What can hang from each mark:
P: H
J: A
M: A C G K N
A: J M
L: H
G: H M
H: G L P
K: M

Each row was made from one small tree. Brackets hold a mark, then the marks that hang from it, in alphabetical order. Every link used is in the known rows. Write each row's tree.
Known rows:
{J {A {M G}}}: -.18	-.14	.14	-.03	-.01	.26	-.03	-.10	-.23	.01	-.14	.06	-.55	-.08	.03	.23	-.04	-.04	-.05	.04	.18	.18	-.17	.26
{M A C G K N}: -.09	-.05	-.47	-.27	.03	-.02	-.26	-.01	.12	-.01	-.12	.31	-.25	-.02	.36	.28	-.02	-.19	-.13	.17	.15	.04	-.24	.28
{G {H P} {M C K}}: -.11	-.14	.14	-.19	-.13	.14	.03	.07	-.02	-.05	.13	-.08	-.14	.13	.17	.24	.07	-.13	-.14	.04	.23	.20	-.14	.18
{J {A {M C N}}}: -.11	-.14	-.11	-.01	.02	.17	-.38	-.01	.23	.00	-.05	-.02	-.31	-.04	.04	.28	-.03	-.07	-.14	.22	.17	.16	-.15	.37
{P {H {G M} L}}: -.13	.10	.45	-.15	-.20	.15	-.04	.08	-.41	.14	-.15	-.29	.15	.07	.06	.18	.02	.00	-.09	-.04	.21	.20	-.25	.02
{A J M}: -.23	-.09	.27	.08	-.05	.20	-.30	-.01	-.42	-.05	.01	.07	-.41	-.08	-.11	.26	-.09	-.01	-.06	.04	.19	.20	-.06	.42
{P {H L}}: -.16	.01	.19	-.11	-.17	.15	-.11	.03	-.27	.10	-.08	-.08	.34	-.04	.01	.23	-.03	-.01	-.10	.00	.20	.16	-.18	.04
{K {M {A J} C {G H}}}: -.16	-.08	-.16	-.13	-.09	.16	-.02	.05	-.13	-.10	.17	-.01	-.51	-.12	.07	.27	.06	-.09	-.03	.08	.21	.08	-.10	.47
{P H}: -.18	-.03	.13	-.12	-.14	.19	-.06	.05	-.17	.06	.09	-.01	.09	-.02	-.01	.25	.03	-.05	-.10	-.01	.18	.17	-.20	.12
{L {H {G {M A}}}}: -.13	-.09	.23	-.10	-.16	.13	.19	.02	-.12	.02	-.01	.01	-.11	.03	.09	.20	.08	-.05	-.08	.06	.19	.20	-.27	.19
{L {H {G {M N}} P}}: -.11	-.19	.25	-.14	-.13	.14	-.04	.01	-.30	.01	.00	-.11	.05	.08	.20	.23	.03	-.08	-.10	-.06	.18	.19	-.21	.27
{A J {M C G K}}: -.23	.04	-.04	-.10	-.02	.11	-.32	.04	-.31	-.13	-.02	.22	-.57	-.04	.11	.27	-.15	-.12	-.07	.09	.21	.14	-.12	.48
{G H M}: -.16	-.09	.27	-.03	-.14	.24	.03	.01	-.17	.05	.08	-.24	-.23	.04	.01	.26	.14	-.06	-.09	.03	.21	.22	-.15	.15
{G {H L P} {M {A J} K}}: -.10	-.15	.27	-.11	-.18	.05	-.16	-.04	-.29	-.11	-.10	.01	-.04	-.02	.25	.16	-.02	-.01	-.05	.08	.23	.13	-.09	.18
{H {G {M C K N}} L P}: -.04	-.04	.12	-.22	-.06	-.04	-.32	.07	-.24	.06	-.26	-.08	.09	.13	.31	.19	-.04	-.12	-.17	.00	.17	.15	-.19	.16
{P {H {G {M A}} L}}: -.10	.05	.33	-.15	-.20	.07	.04	.05	-.21	.12	-.19	-.18	.10	.04	.10	.15	.03	.02	-.10	.06	.20	.16	-.26	.01
{G {H L P} {M C K N}}: -.05	-.13	.04	-.21	-.12	.04	-.32	.04	-.01	-.03	-.07	-.17	.17	.08	.30	.24	.00	-.11	-.15	.11	.22	.13	-.13	.18
{K {M A}}: -.12	-.18	.16	-.04	-.03	.12	-.08	.01	-.28	.12	.02	.20	-.24	-.10	-.04	.21	.09	-.05	-.05	.02	.16	.20	-.15	.16
{J {A {M G N}}}: -.15	-.16	-.05	-.05	.04	.21	-.32	-.10	-.15	.01	-.18	.01	-.46	-.10	.16	.27	-.04	-.07	-.07	.09	.16	.12	-.17	.31
{J {A {M C {G H} K N}}}: -.15	-.11	-.23	-.19	-.01	.17	-.36	-.01	.20	-.15	-.06	-.02	-.27	-.06	.33	.29	-.05	-.16	-.11	.26	.20	.07	-.17	.40
{H G L}: -.13	-.01	.25	-.10	-.10	.09	-.06	.01	-.52	.12	-.29	-.10	.12	.00	.03	.21	-.05	-.05	-.13	-.10	.16	.19	-.17	.15
{J A}: -.13	-.15	.05	-.01	-.04	.20	-.06	-.06	-.11	.08	-.06	.03	-.20	-.05	.02	.22	.06	-.05	-.09	.03	.15	.18	-.19	.13

Write each row's tree:
-.11	-.19	.42	-.08	-.18	.20	.06	-.04	-.34	.05	-.06	-.28	.06	.05	.04	.22	.05	-.01	-.11	-.05	.23	.20	-.09	.10 -> {G {H L P} M}
-.23	-.05	.25	.02	-.03	.11	-.46	.02	-.48	-.11	-.04	.26	-.30	-.09	.04	.23	-.13	-.07	-.05	.08	.19	.20	-.09	.37 -> {A J {M K}}
-.12	.04	.43	-.05	-.11	.11	-.05	.02	-.52	.18	-.27	-.21	-.09	.05	.05	.18	.03	-.02	-.11	-.07	.19	.23	-.19	.08 -> {H {G M} L}
-.19	-.02	-.17	-.05	.00	.14	-.42	.01	-.19	-.08	-.01	.00	-.59	-.05	.10	.34	-.12	-.11	-.10	.11	.18	.09	-.09	.58 -> {A J {M C G N}}
-.14	-.03	-.49	-.24	-.07	.02	-.37	.02	.09	-.19	.03	.11	-.26	-.08	.41	.30	-.04	-.18	-.09	.21	.18	-.02	-.16	.49 -> {M {A J} C {G H} K N}
-.10	-.24	.11	-.19	-.08	.15	-.19	-.05	-.55	.05	-.11	-.17	.07	-.11	.21	.26	.00	-.09	-.06	-.09	.19	.10	-.07	.24 -> {K {M {G {H L P}} N}}
-.09	-.08	-.44	-.19	.00	.05	-.10	-.02	.14	.04	-.06	.10	-.37	-.01	.23	.31	.02	-.15	-.15	.13	.15	.05	-.21	.32 -> {M A C G N}
-.07	.07	.14	-.23	-.14	-.03	-.37	.07	-.14	.07	-.28	-.02	.29	.03	.36	.15	-.01	-.05	-.10	.14	.18	.10	-.29	.03 -> {P {H {G {M A K N}} L}}
-.18	-.11	-.08	-.18	-.05	.21	-.09	.00	.08	-.16	-.01	.03	-.38	-.04	.18	.24	-.04	-.13	-.09	.19	.22	.13	-.17	.34 -> {J {A {M C {G H} K}}}
-.14	-.18	.41	-.12	-.17	.19	.21	.02	-.40	.01	.04	-.07	-.04	.10	.07	.20	.03	-.06	-.09	-.13	.20	.25	-.21	.21 -> {L {H {G M} P}}
-.10	-.23	.31	-.14	-.18	.14	.30	-.01	-.20	-.02	.01	.03	-.07	.07	.12	.18	.05	-.04	-.09	-.02	.20	.22	-.22	.20 -> {L {H {G {M A}} P}}
-.09	-.07	.48	-.17	-.10	.04	-.07	.00	-.60	.08	-.29	.00	.08	.09	.19	.13	-.03	-.06	-.11	-.13	.19	.23	-.18	.04 -> {H {G {M K}} L P}
-.05	-.16	.38	-.10	-.13	.06	.15	-.05	-.39	.11	-.27	-.10	-.07	.08	.11	.14	.01	.00	-.12	-.06	.19	.19	-.17	.08 -> {H {G {M A}} L P}
-.11	.13	.24	-.21	-.13	.02	-.45	.10	-.32	.09	-.24	-.13	.33	.04	.33	.18	-.02	-.07	-.10	.06	.18	.14	-.27	.03 -> {P {H {G {M K N}} L}}
-.15	-.06	-.09	-.10	.04	.05	-.54	.08	.00	-.03	-.04	.20	-.14	.00	.14	.30	-.09	-.14	-.14	.19	.17	.17	-.15	.36 -> {A {M C K N}}
-.14	-.08	-.27	-.09	-.02	.08	-.31	-.10	-.26	-.02	-.07	.12	-.44	-.12	.27	.28	-.03	-.10	-.06	.06	.15	.03	-.16	.41 -> {M {A J} G N}
-.12	.08	.38	-.12	-.08	.03	-.18	.04	-.54	.12	-.32	-.01	.02	.06	.17	.15	-.01	-.07	-.09	-.03	.18	.22	-.22	.03 -> {H {G {M K}} L}
-.09	-.14	-.24	-.32	-.08	.04	-.23	-.01	-.14	-.08	-.15	-.03	.20	.00	.37	.28	-.09	-.17	-.15	.03	.20	.04	-.13	.29 -> {M C {G {H L P}} K N}
-.25	-.04	-.01	-.07	-.11	.24	-.09	.03	-.20	-.15	.11	-.15	-.53	-.06	.00	.33	-.09	-.09	-.08	.09	.24	.11	-.07	.58 -> {A J {M C {G H}}}
-.17	-.07	.06	-.17	-.14	.18	.06	-.05	-.41	.04	-.15	-.19	.02	-.06	.13	.27	-.02	-.08	-.10	-.04	.20	.11	-.14	.18 -> {M {G {H L}}}
-.06	-.28	.02	-.21	-.08	.09	-.14	-.08	-.33	.01	-.15	-.05	.04	-.12	.26	.23	.02	-.07	-.06	-.01	.19	.05	-.08	.25 -> {K {M A {G {H L P}} N}}
-.09	-.10	.50	-.09	-.13	.12	.06	-.02	-.59	.15	-.24	-.21	-.03	.10	.05	.16	.00	-.02	-.12	-.15	.19	.23	-.15	.08 -> {H {G M} L P}
-.09	.13	.10	-.18	-.16	.07	-.29	.13	-.06	.12	-.12	-.36	.17	.10	.17	.23	.01	-.06	-.15	.09	.19	.13	-.25	.16 -> {P {H {G {M C N}} L}}
-.15	-.25	.16	-.17	-.10	.18	-.20	-.10	-.38	-.06	-.20	-.19	.03	-.06	.19	.29	-.12	-.06	-.11	-.01	.21	.10	-.05	.36 -> {A {M {G {H L P}} N}}
